In the rows, 128 means zero.
Known rows, with every step that occurs
sezonu/femus/verog: [134 136 137 105 148 135 134 165 114  84 118 117  84 110 117 119  92 136
 149 136 145 100 108 123 152 123 121 173 164 133  67]
verog/sezonu/zuru: [119 147 139 161 129  97 122 159 118 116  81 101 160 130 180 128 108 116
 130 120  99 139 117 131 178 153 109  69 147 162 109]
sezonu/zuru: [131 103 123 169 135 108 127 129  87 109  89 104 137  99 149 133 108 117
 130 142 118 120 138 136 168 139  93 112 142 141 104]
verog/dage/femus/zuru: [112 132 149 103 123  69 127 112 185 122 132 131 159 143  75 153 135 162
 130  94 204  59  84 112 121 129 165 164  62 100  96]
sezonu/zuru/verog/dage/femus/kadim: [111 115 134 131 105  82 111 106 151 162 113 140 140 112 104 150 151 131
  97 148 117 155 129 126 110  93 155  96  98  96 177]
zuru/verog/dage/sezonu/femus: [126 150 139 101 145 101 128 136 180 124 120 123 108 176 121 142 103 118
 140 131 148 124 112  81 139 189 109 143 109 105 121]
femus/kadim/verog: [157 112 127 188 126 203 118 137  63 117 135 140 109  93 162 102  91 134
 186 124  83 148 141 166 144  69  82 125 165 115 127]
kadim/dage: [150 122 111 188 129 110 143 120  91 122 148 151 149 149 144 130 109 150
 179 121 126 114 156 126 146 144 117 157 113  92 137]
verog/dage/femus/kadim: [121 111 119 162  89 140 107  98 155 144 142 155 127 132 117 149 135 147
 120 117 125 133  89 107 116  75 143 139 110  90 162]
femus/kadim/dage: [155 111 117 206 105 146 128 128  61 140 152 166 139 132 149 123 104 144
 180 130  91 147 164 151 139  86 124 136 125  76 157]
zuru/verog/sezonu/femus/kadim: [122 139 155 139 133 155 104 168 107 134  99 128 160 117 147 106 102  88
 162 134  43 160 118 127 142 117 125  72 156 154 157]
dage/verog/sezonu: [121 152 107 117 143 132 131 113 132 104 145 122 172 135 169 137 135 105
 157 110 118 129 132  92 117 169 125  98 140 150 116]
femus/kadim/dage/sezonu: [162 110 106 181  91 183 140 130 112 147 160 155 104 166 150 139 102 118
 152 117  95 174 153 170 149 107 106 109 124  65 143]
sezonu/zuru/verog/femus: [124  81 119 138 139 105 130 102 117 155  90 103 170  74 106 129 171  93
  85 156 108 122 159 147 115 146 135 103 122 177 175]
verog/dage/femus/sezonu/zuru: [121 160 120 125  90  47 136 113 162 140 117 130  55 129 123 149 163 149
  82 140 162 177  85 111 139  90 137 119 134 108 128]
femus/zuru/dage/sezonu: [127 120 142  71 143 162 145 105 129 103 103  99 134 131 106 142 101 122
 112  87 162  76 142 182 168 169  99 102 103 124  37]
kadim/verog/dage: [143 168 136 166 147 104 121 133 118 108 138 141 116 148 166 117  95 190
 193 111 166 104 124  93 144 134 103 180 125 101 112]
dage/verog/femus/kadim/sezonu: [139 110 115 108 126 216 138 104  94 150 171 163 111  86 135 101 179  95
 156 165 110 194 169 118  37  62 129 129 146 153 207]
femus/kadim/dage/verog: [150 116  91 163 116 139 138 110  68 135 185 174 147 132 141 132 135 121
 178 147 111 164 193 128  97 101 142 136 120  76 160]
sezonu/verog/femus: [120  85 128 153 117 172  90 166 124 160 137 105 126 125 132  99 139 115
  46 159 101 108 109  98  99 129 147 184 163 192 165]
zuru/verog/femus/kadim/dage: [148  90 113 175 109 142 129 106  90 186 152 164 174 108 106 119 166 121
 134 145  82 148 183 164  87  92 165 128 103 114 227]
dage/sezonu/zuru/verog/femus: [129  80 109 113 126 139 140 102 165 160  98  92 136 109 108 146 167  68
  55 142 112 149 143 167 124 164 116  74 119 167 161]
femus/verog: [141 136 126 114 141 141 137 117 108  87 137 117  96  95 137 133 106 162
 149 109 157  81 130 137 141 116 123 166 146 112  64]
sezonu/verog/femus/kadim/dage: [136  93 129 188  83 168  94 192  89 195 168 154 123 154 133  88 138 134
  67 174  77 161 148 133  90  75 182 178 150 140 212]
sezonu/zuru/verog: [127 105 129 139 155  91 129 108  91 121  92 105 152  83 135 134 124 109
 134 147 108 117 166 136 144 156 104 101 126 135 125]
verog/dage/sezonu: [136 146 121 139 120 120 129 109 168 117 137 124 104 176 157 157 100 150
 132 100 168 110 108  90 152 167  97 149 110  88  98]
sezonu/zuru/dage/verog/femus/kadim: [111  81  91 107 116 159 127  94  73 159 105 130 159  72 112 126 185  87
  53 176 100 170 190 161 100 100 148  77 147 178 169]
dage/verog: [133 108  89 125 151 141 136  84 103  99 154 127 150 105 139 141 137 102
 155 132 135 110 154  98 107 155 109 140 135 129 113]

Rows
[108 168 170  93 124 138  96 174 183 145 171 148  54 187 143  98 125 171
 107 153 153 156  85  42  65 112 144 203 132 126 172] => kadim/sezonu/verog/dage/femus
[132 167 151 155 152 152 123 204 129 102 102 121 130 157 166  90  83 114
 191 117  89 151  88 122 175 146  93 109 175 174 117] => kadim/verog/sezonu/femus
[117 156 154  91 134  68 144 134 189 150 144 138 207 166  78 139 155 128
 154  84 137 107 124 162 113 156 190  88  53 109 146] => kadim/dage/femus/zuru/verog/sezonu
[124 122 120 114  93 165 105 148 149 145 159 113  26 124 123 110 149 117
  42 149  99 170  72 114 108  84 134 153 187 147 134] => dage/femus/sezonu/verog
[129 110 137  98 140  78 151 104 160 143 152 142 185 135  48 142 156 129
 154 106 155  86 147 168 100 142 173 131  48  86 140] => kadim/dage/femus/zuru/verog
[132 182 140 108 136  78 126 122 132  96 145 136  95 133 148 142 102 212
 154 108 204  70 122  90 133 124 149 200 119  83  68] => femus/verog/dage
[145 105 141 150 114 224 128 122  87 152 140 154 104  84 143  94 149 117
 156 149  91 177 142 143  79  47 112 130 149 155 204] => verog/femus/kadim/sezonu
[144 128  84 146 142 102 152 102  99 118 180 158 156 149 135 139 142 128
 178 137 144 130 185 104 103 158 136 157 108  90 140] => kadim/dage/verog
[126 164 119  95 114  73 136  64 175 144 150 141  74 116 106 150 176 154
 113 118 150 146  99  97  94 108 144 138 112  93 152] => zuru/verog/dage/femus/sezonu
[129 154 200  55 189 120 142 169 101 102 113 128 122 103  95  86 101 115
 221 147 148 113 150 127 100 136 115 145 108 140 112] => kadim/sezonu/femus/zuru/verog
[139 174 174  92 148 102 136 203 171 107 121 122  92 194 111 112  72 147
 176 113 204 107  93 131 164 154 115 162 107 106  55] => kadim/verog/dage/sezonu/femus/zuru
[129 160 113 125  95  90 135  86 170 133 149 142  59 132 119 150 161 162
 108 112 161 149  72  94 119  91 133 149 129  97 131] => verog/dage/femus/sezonu
[126 153 155 107 137  87 131 135 181 120 140 136 138 152  86 129 125 175
 160  92 205  80  89 132 122 115 150 168  79 100  94] => kadim/verog/dage/femus/zuru
[115 112 125 136 145 120 130 105  71 109  70 106 142  96 143 129 111 129
 102 139 116 116 162 148 176 155  90  97 144 150  96] => sezonu/zuru/dage
[116 117 130  95 127 205 103 149 131 128 126  97  76 168 153 113  92 117
  40 133 102 125 128 121 148 175  92 138 169 149  90] => zuru/dage/sezonu/verog
[131  87 140 128 133 129 133 119 121 133 113 108 183  90  84 125 148 119
 117 112 163  58 121 157 120 124 153 149  97 165 113] => verog/femus/zuru
[115 154 178 113 147 102 124 203 132 100  87 104 177 145 120 110  87 109
 170 108 132  89  84 133 171 154 139 109 126 169  70] => verog/sezonu/femus/zuru
[140 134 130  80 133 170 146 164 162  89 125 107  50 145 119 136  89 110
 123 123 150 126  97 142 160 141 102 143 163 122  54] => dage/sezonu/femus/verog
[149 120 114 155 121 139 149 167 146 125 136 138 102 199 124 133  94  96
 153 133 120 160 120 133 169 168  97 134 128 102 126] => kadim/dage/sezonu/femus
[102  87 109 116 126 133 131  89 136 125  78 110 142 106  98 145 150 106
  62 132 111 134 122 159 157 141 104  78 133 155 125] => sezonu/zuru/dage/femus
[105 188 150  74 141  99 132 152 113 100  78 100 120 121 165 126 110 165
  97 111 137 122 143 163 176 144 138  76 157 156  55] => femus/verog/sezonu/zuru/dage
[123 129 133 161  99 169 118 175 151 147 103 127 125 129 149 112 129 104
 118 122  61 210  93 189 153  68 117  34 163 154 158] => dage/femus/kadim/verog/sezonu/zuru
[140  68 110 183  98 198 116 106  92 154 124 133 151  78 123 122 148 104
 106 136  82 132 127 154 114  71 130 124 145 155 180] => verog/femus/kadim
[115 155 128  87 117 148 134 130 205 109 137 116 116 134 123 146 140 139
 110  81 133 118  67 143 130 116 152 106 140 140  98] => dage/femus/verog/sezonu
[112 152 113 117 141  89 131 142 124 113 114 109 168 132 170 137 137  98
 129 137 119 154 144 108 135 170 128  67 143 160 113] => dage/verog/sezonu/zuru
[116 157 154 147 126  99  79 176 122 132 147 124 105 172 169 109  88 181
 100 146 150  92 110  45 122 148 146 215 139 121 117] => sezonu/verog/dage
[105 128 129 114 132  45 122  95 181 146 108 124 149 128  99 156 158 136
  96 138 152 123 119 101 115 151 148 117  87 111 156] => sezonu/zuru/verog/dage/femus
[114  94  81  94 145 163 138  57 111 134 131 128 174  95 105 132 187 100
  79 139 134 109 167 118  88 158 134 128 131 182 153] => zuru/dage/verog/femus
[138 132 106 114 115 116 154 118 168 124 173 152 101 148  90 149 146 162
 130 107 161 118 120 155 118 106 163 164 109  78 122] => kadim/dage/femus/verog
[109 117  97  93 157 108 138  89  78 107 102 114 151  99 135 136 143 108
 103 156 134 131 189 126 132 170 109  96 140 150  98] => sezonu/zuru/dage/verog
[123 151 139 131 151 124 122 111 130 118 115 113 180 117 162 129 120 119
 162  98  87 109 130 117 134 172 115  87 128 148 133] => zuru/verog/sezonu
